Each row was made from one small tree. The marks that hang from a mark follow it in brackets, in alphabetical order. Every link used is in the known rows. Write each row's tree.
(in the rows, 128 means zero)
Known rows
puze(mupo): [165 148 100 153 139 102 151 140 125 146 141 108 102  40  83 171  96 150
 100 135 123 102 102 119 128 149 115 128 116 136 128 110 108 133 113  89
 128 125 148 117 153 130 119 129 134 128 161  97 133 141 124 139 162 151
 135 151  93 112 119 100]
gabom(fevul(puze) nivo): [ 86 140 141 164  97 115 114 101 146 163  97 190 156 117 133 133  92 135
 166 142 128 130 129 126 131 109 111 116 113 144  52 182 141 127 146  84
 106 117 151 154  75 118 160 161 102 194 132 108 110  95 118  61 134 181
 124 138 104 111 106 126]
nivo(galapet): [103 149  95 102 119  95  96 167 140  61 145 149 114 132  97 147 100 148
 121  78 130 123 168 144 128 134 152 100 146 150 164  79 124 145  80 125
 129  67 135 148 148 110 123  97 119  93 147 108 115 123 128 175 126 150
 140 154 146 147 162 105]
puze(fevul mupo nivo(galapet ruvi)): [152 124 134 125 175  85 150  73  83 155 183  18 145 100 180 141 184 208
  61 140 102 154  84 136 110  64 159 111 133  86 199 140 104 131  84  94
 122 119 177 158 241 167  99 120 120  24 111 122  76 140 169 222 152  75
 130 142 162 145 107  96]
galapet(nivo(gabom(fevul)) puze): [107 126 106 124  92 134 176 115 165 137  79 165 112 133 115  88 158 120
 167 150 118 176 127 123 116 175 124 109 143 169  96 164 123 111 155 136
 136 148  88  72  44  86 116 110 162 131  88 142 190 139 166  65 108 175
 131 113  82  96 143 133]
fevul(puze(mupo(nivo))): [174 127 159 149 142 124 132 100 155 146 134 169 109  45  90 127  72 100
 146 165 126 108 118 135 115 121  96 158 127 115  66 134 134 109 131 137
 140 146 174 155 129 169 144 129 173 182 165 102 116 126  99 104 143 165
 162 118  97  91 102 149]
gabom(fevul(nivo(galapet))): [ 51 148 115 100 151 130 108 141 107 141 130 122 151 169 124 124  83 145
 101  88 168 111 162 111 155 101 134  82 118 168 108 120 106 153 122 123
 125  64 110 152 123  98 137  97 101 134 129  82  97 108 107  88 122 132
 102 183 141 154 177 101]
fevul(nivo(galapet ruvi)): [131 121 147  88 125 146 100 146  88  73 159  92 173 166 143 139 108 129
 109  95 126 104 175 125 177 124 139 107  82 112 151  79 112 126 110 126
 125  87  89 117 144 116 112 114 119 122 129 128  88  80  81 170 100  96
 114 146 178 162 164 135]
mupo(puze(fevul nivo(ruvi))): [136 141 117 131 104 150  91  55 129 169 101 109 139 150 164 131 176 174
 101 139 139  91 132 122 125 103 132 138 128  90 158 148 128 114 114 112
  82 146 171 101 166 151 103 140 112 108 131 167  76 150 183 156 109  65
 120  66 161 133  59  96]
galapet(puze(fevul mupo(nivo(ruvi)))): [149 130  99 150 104 122 189  61 162 126 153  92 111  82 166 111 160 109
 136 168  97 128  78 142 133 114 109 161 152 108 122 103  81 114 132  84
 140 164 152 106 161 128 160 168 135 110 102  95 168 149 129 120 142 120
 162 119 166  73  82 138]
mupo(nivo(ruvi) puze): [165 117 135 108  71 164  84  78 142 130  97 143 134 134 141 140 145  60
 153 127 108  73 153 115 156 154  96 182 138 109 103 113 142 138 144 145
 132 179 158  87 132 133 118 149 131 170 149 150 119 133  78 105  95  74
 148  42 140 100  74 151]
galapet(nivo(ruvi) puze(fevul mupo)): [178 119 106 147  89 100 229  20 133 146 128  88 143  82 154 106 167 162
 155 160  75 156  72 125 119 134 110 123 147 108 138 143  74  84 129  67
 115 159 119  60 126 114 132 158 156 100  88 137 155 140 164 144 118 124
 142  94 133  63  80 141]
gabom(fevul): [ 67 168  72 104 119 113 109 126 124 177 123 146 123 129 120 146 104 144
 126 101 150 118 141  97 129 127 130  96 122 166  97 128 102 137 136 103
 125  81 137 132 114 108 157 130  95 136 138 103 138 143 142  68 146 160
 133 182 109 143 130  95]
galapet(nivo): [129 134 110 114  87 114 152  88 122 162  83 175 131 111  96 119 125 146
 147 119 145 120 145 143 116 167 112 127 112 161 126 119 100 111 118 102
 105 115 130  62 124 125 113  89 148 143 128 155 132 100 135 151  91 158
 143 104  92  96 106 104]
puze(fevul nivo): [ 79 157 101 118 140 115 136  76 123 198 127 116 129 138 169 108 187 185
  74 146 183 127 118 171 101  77 155 130 104 117 163 112  88 121  97  88
  91 112 189 120 218 173 128 101 110  85 116 144  97 118 193 189 119 113
 144 145 153 134  81  58]
fevul(puze): [139 149 136 130 113 137  94 126 150 123 134 216 119  94  89 130  59 138
 166 142 146 115 157 125 117 129 120 127 121 119  88 121 131  82 117 135
 110  99 153 142  99 148 150 132 151 178 163 127 125 117 147 111 126 177
 152 137 122 123 110 137]
fevul(puze(nivo(ruvi))): [154 142 166  94 112 129  77  86 121 148 165 154 147 104 160 137 132 159
 143 165 124 144 163 118 120 115 129 120  90  80 102 138 146  80 121 135
 119 127 166 129 122 195 118 120 149 148 132 184  92 104 164 148 110 137
 141 127 128 166 103 142]
mupo(nivo(galapet(puze(fevul)) ruvi)): [122 123 117  85  89 114 131  73 145  69 159 114 126 166 184 102 167  81
 154 116  90 137 138 158 137 115 136 146 158 112 147  75 103 138 115 124
 161 139 148 128 167 125 144 141 126 102  96 127 147 119  88 145 106 105
 167 120 194 112 116 155]
galapet(nivo(gabom)): [143 110 128 131 112 142 160 145 133 154  70 169 113 114  80 105 148 122
 147 128 145 144 134 138 102 178 127 139 117 165 133 140 124 120 130 153
 121 138 100  66 111 121  92  92 172 130 132 159 162 116 140 141 109 154
 145  98  68 100 117 119]
fevul(nivo): [100 140 129 121 129 160 124 146 118 134 116 138 151 137 110 126  94 124
  97 122 183  76 165 142 171 136 122 135  65 137 116  78  98 130 126 107
 107 111 105  89 138 127 125 103 126 173 140 114 104  73  92 145 102 131
 113 148 142 131 137 107]
nivo(fevul gabom galapet(puze) ruvi): [154 103 118 127 144 129 125 229 117  37 159 113  99 207 122 131 153 101
 161  91  91 165 112 121 110 153 153 124 180 117 195 125 178 136 141 183
 153 140  59 158  84  97 144 154 100  88 112 168 184 175 145 154 134 107
  95 121 156 168 183 174]
mupo(puze): [138 154  96 140  85 144  86 127 157 121  82 179 119 115  79 155  98 132
 128 113 144  68 163 113 135 159 114 131 140 138 120 123 138 131 113 129
  90 128 147  97 102 111 119 134 123 155 170 126 109 149 141 109 116 115
 122  78 125 116 101 102]
fevul(nivo(gabom galapet) puze): [135 105 196 133 175 181 102 199 144  63 116 163 142 149  84  88  49 112
 122 133 172 125 177 143 127 114 148 118 106 125 109 133 166 112 110 211
 131  99  92 169  83 130 102 103 182 164 152 103 102  87 105 121 116 142
 127 132 135 149 178 161]
puze(fevul): [ 92 152  73 138 123 119 153 114 135 163 118 152 111 138 124 110 126 157
 107 111 173 106 111 150 103  93 146 139 130 135 154  94  73 115  97  94
  90  98 151 119 189 123 168 147 111 113 144 102 138 136 164 161 145 129
 155 148 158 108  84  84]
galapet(puze(fevul nivo)): [ 78 171  89 131 106 113 151  68 168 134 140 124 120 129 176  99 189 165
 109 172 146 149 130 169 128 110 145 126 129 116 142  95  88 104 111  72
 104 133 167  99 161 147 139 120 115  93  81 141 140 130 201 158 111 142
 144 139 167 118 100  85]

Write each row's tree
[131 120 132 169  89  89 134 144 123  50 134 127 153 176 154 154 154 117
 175 102  76 129 114 162 149 143 116 136 145 118 162 122 151 150 135  73
 113 146 110 130 106 104 153 162  67 135  92 167 129 102 101 179 101 129
  90 105 167 124 139 148]	gabom(nivo(fevul galapet(puze) ruvi))
[195  82 140 154 167 130 162 158  98 169 136  90  97  94 109 150 147  71
 127 136 118 113  61 119 114 145 100 192 137 124 133 133 147 155 166 152
 161 196 120 127 168 148 134 151 126 145 151 135 166 157  72 130 165 103
 129 110  86 103 118 150]	puze(mupo(nivo(fevul gabom ruvi)))
[ 77 136 130 105 151 134  96 152 124 188 121 114 119 135 143 130 183 151
  85 151 163 165 143 122 119 130 154 115  99 144 130 149 152 141 147 148
 138 128 137 127 139 154  91  83 126  97 112 157 132 137 166 118 140 134
 131 149  84 177 137  87]	puze(nivo(gabom(fevul)))
[138 130 121 155 115 156 110 109 146 162  61 187  93 168  88 122 122  59
 144 117 169  40 118 148 121 141  88 202 177 146 110 123 151 168 161 148
 114 183 171 119 136 137 162 132  92 200 159 152 114 155  86 104  90  91
 110  50 117  84  88 126]	mupo(nivo(fevul) puze)
[ 76 169 134  99 140 122  87  91 129 197 137 166 135 122 139 125 104 168
 126 152 154 142 149 105 114  93 124  91 118 132  72 168 133 109 141 127
 118  95 172 164  98 162 141 110 120 150 129 128  97 131 169  72 129 163
 133 170 103 157 122 111]	gabom(fevul(puze(nivo)))
[118 123 155 194 125 101 122 159 132  85 100 192 135 157  94 134  94 128
 165 111 137 110 116 182 105 119 116 149 151 144 134 148 169 153 121 105
  91 123 146 174 115 125 167 138  89 170 145 142  95  97 108 171 110 160
  93 111 135 109 138 132]	gabom(nivo(fevul(puze) galapet))
[145 102 143 106 130 161  95 173 116 144 143 134 137 138 143 131 121 110
 164 127 102 168 130  59 115 134 141 102 113 107  99 177 163  93 155 191
 151 122  87 141  60 118 129 174 142 140 140 142 173 155 139  61 170 129
 141 145 102 169 127 173]	nivo(gabom(fevul(puze)) ruvi)
[139 130 159 124 158 149 122  99  90 187 153 106 166 104 140 135  61 145
 129 145 130 115 129  71 159  92  96  99  99 107  58 171 120 102 153 124
 130 105 116 150  86 135 147 155 129 183 139  94  92 119 113  53 147 128
 114 166 121 141 132 151]	gabom(fevul(nivo(ruvi) puze(mupo)))
[155 111 129 152 178 130 184 107  90 135 153  41 148 113 140 123 106 167
  71 117 136 105  90 133 138  69 138 123 118 107 171 119  82 128  96 104
 107 104 118 140 207 120 128 144 129  84 142  71  90 122 115 177 158  79
 121 145 177 116 119 114]	puze(fevul(nivo(galapet ruvi)) mupo)
[ 89 129 124 128  72  84 114 105 135  77 143 107 176 153 189 152 153 136
 166 110  54 167 142 118 167 131 130  84 142 132 111 155 130 148 132  71
 134 119 113 137  85  79 138 163  82 109  80 115 130 110 103  97 122 142
 108 148 158 138 141 138]	gabom(fevul nivo(galapet(puze) ruvi))
[139 100 134 185 208 144 199 165 118 136 116  66 120 107  98 101 102 150
  52 125 172 112  82 148 117  77 158 132 134 134 167 132 104 143  96 138
 120 116 107 156 199 107 114 128 152  90 147  56 114 128 127 158 170  98
 123 143 148 102 147 105]	puze(fevul(nivo(gabom galapet)) mupo)
[109 115 114  88 113 127 104 189 141  49 169  95 127 173 164 133 154 118
 152  97  61 204 148  84 135 146 166  74 159 124 149 150 160 122 132 179
 176 113  69 158  60  75 114 154 126  63  99 122 186 171 145  84 153 120
 124 153 141 178 184 168]	nivo(gabom(fevul) galapet(puze) ruvi)
[190  88 152 128 155 118 139 155 116 106 149  69 107  77 116 148 143  84
 114 131  80 140 102 122 128 149 130 157 135 123 142 123 147 159 130 163
 184 166 125 142 166 134  96 131 160  97 142 105 149 137  66 143 162 113
 155 120 104 118 138 150]	puze(mupo(nivo(gabom galapet ruvi)))
[145 104 138 169 137 182 113 164 151 154  40 186  74 174  78 109 139  33
 138 123 170  63 104 145 102 155 104 211 179 153 121 141 182 172 172 202
 126 203 133 125 114 125 141 128 119 187 165 146 146 169  89  92 107  84
 111  41 102  90 102 141]	mupo(nivo(fevul gabom) puze)
[139 127  97 115  59 120 196  24 145 134 121 135 147 133 168  86 176 150
 177 143  97 151 108 138 125 140 122 124 138 106 141 124  70  76 128  78
 100 144 117  48 112 111 145 149 140 109  79 163 163 121 178 146  93 128
 147  95 163  84  82 139]	galapet(nivo(ruvi) puze(fevul))
[160 111 150 120 171 119 126 137  90 198 160  23 133  75 160 167 193 165
  80 170  94 174  98  81 130 133 136 112  92 106 134 181 148 134 153 138
 158 157 127 127 152 163  69 120 140  78 114 149 128 151 143 126 171 108
 124 141  73 173 129 120]	puze(mupo nivo(gabom(fevul) ruvi))
[107 143 119  92  99 132 109 119 154 119 153 100 137 131 194 131 204 132
 129 168  97 185 145 113 148 157 143 106 108 105 121 135 137 115 152 123
 154 149 115  99  89 139 110 126 128  98  73 166 168 143 173 106 125 132
 130 141 128 163 139 134]	galapet(puze(nivo(gabom(fevul) ruvi)))
[133 115 134  70  98 110 100 109 119  81 157 117 133 151 160 135 151  76
 147  96  97 122 158 138 144 134 133 149 134 123 142  75 122 152 117 141
 164 132 145 128 176 141 124 115 128 113 126 135 129 102  57 157 111 105
 160 124 160 136 125 148]	mupo(nivo(galapet ruvi))
[174 104 149 195 198 149 148 225 122 161 104 175  72 115  47 127  76 105
 147 146 165 118  66 122  69 131 115 164 155 129 126 172 186 118 160 193
 118 152 108 173  96 148 161 152 138 175 173 132 155 179 152 111 168 145
 105 122  69 120 138 152]	nivo(fevul(puze(mupo)) gabom)
[100 125 120 136  78 107 113 103 106 160 119 120 184 140 181 164 152 133
 162 112  88 137 127 106 166 135 109 114  94 127  98 160 119 139 154  59
 117 129 121 107 105 103 140 170  72 144 110 133 127  95  95  93 139 138
 118 143 127 140 102 124]	gabom(fevul nivo(ruvi))
[158 129 116 157 161 106 170 125 109 182 125 115  87  80  86 146 115  91
 115 133 144  85  69 143 115 136  89 190 147 146 119 107 122 165 149 110
 137 163 163 134 181 154 159 128 113 162 155 118 131 146  81 139 148 127
 129 127  95  80 110 121]	puze(mupo(nivo(fevul)))
[121 142 141  68 116 100  74 113  93 101 180  83 147 145 182 156 185 178
 101 118  98 156 172 130 135 125 152 100 101  99 180 103 134 128 101 116
 137 106 151 125 178 168  79  84 117  65 107 179  86 109 145 209 105 106
 127 138 151 192 142 110]	puze(nivo(galapet ruvi))
[ 97 131 160  91 146 143  85 115  97 132 160 136 175 168 148 121  62 143
 140 107 136 127 166  91 154  85 132  76 114 116  81 150 128 114 131 148
 131  75 113 169  80 120 146 131 119 157 134 104  83 108 115  69 121 126
 109 169 151 169 157 156]	gabom(fevul(nivo(galapet ruvi) puze))
[142 116 118 175 181 110 159 244 142  57 131 126  64 144  69 127 117 111
 127 112 123 152  84 145  91 145 145 132 202 154 179 138 180 161 134 178
 149 145  89 182 102 100 142 126 115  98 132 120 173 190 149 141 152 141
  92 132 112 127 198 141]	nivo(fevul gabom galapet(puze(mupo)))
[154  94 150 108 109 148 144 109 103 176  95 154 148 135 125 107 133 129
 181 130 107 166 124  89 108 154 127 106 117 133 104 196 142  90 158 172
 137 135  88  93  62 118 110 134 169 141 121 161 159 126 146  84 123 139
 143 100  74 130 113 167]	galapet(nivo(gabom(fevul(puze)) ruvi))
[139 110 131 135 173 109 153 157 136 132 122  92  94  76  98 134 120  93
 100 124 118 137 105 121 119 133 129 144 154 162 119 142 138 177 135 164
 179 144 135 165 159 123 108 112 150 109 144  76 148 149  77  98 173 132
 147 141  82 109 151 128]	puze(mupo(nivo(gabom(fevul) galapet)))
[ 92 148 130 111 126 137 122 147 142  49 144 125 148 150 122 110  94 130
 105 113 151 110 184 154 171 132 135 111 113 135 131  68 110 138 105 118
 120  96 102 118 117 100 124  91 132 126 113 102 105  86 102 149  88 139
 110 155 174 132 182 118]	fevul(nivo(galapet(puze)))
[141 107 191 141 166 199 114 188 140 122 105 181 141 132  92  89  58 100
 126 159 187 116 160 131 137 128 126 137  74 116  74 138 154  94 136 191
 119 127  89 129  78 140 116 116 184 199 153 119 114  88 111  95 122 142
 126 130 118 132 140 161]	fevul(nivo(gabom) puze)
[101 162  87 139 133  90 130 173 139  61 144 167  85 185  95 131  99 132
 142  83 134 116 120 164 111 136 134 117 200 152 173  96 135 152 116 119
 121 102 120 166 120 104 179 121  80 119 119 135 132 159 154 160 110 149
  91 144 156 136 178 124]	nivo(fevul galapet(puze))
[112 109 151 127 165 167 121 218 123  72 112 120 132 163  96 110  98 106
  88 106 174 119 172 150 149 138 160 121  94 150 149  96 143 150 110 179
 131 108  72 133 129 106  92  85 151 122 140 100 118  87  92 148 121 116
 112 144 139 150 188 123]	fevul(nivo(gabom galapet))
[131 165 112 140 117  91 149  89 172 121 157  88 108  51 147 153 161 164
  98 190 103 147 129 140 148 149 119 127 115 117 120 107 117 116 127  75
 135 160 162  99 135 153 103 106 140 105  98 137 129 135 162 146 123 161
 128 138 116 126 126  99]	galapet(puze(mupo nivo))
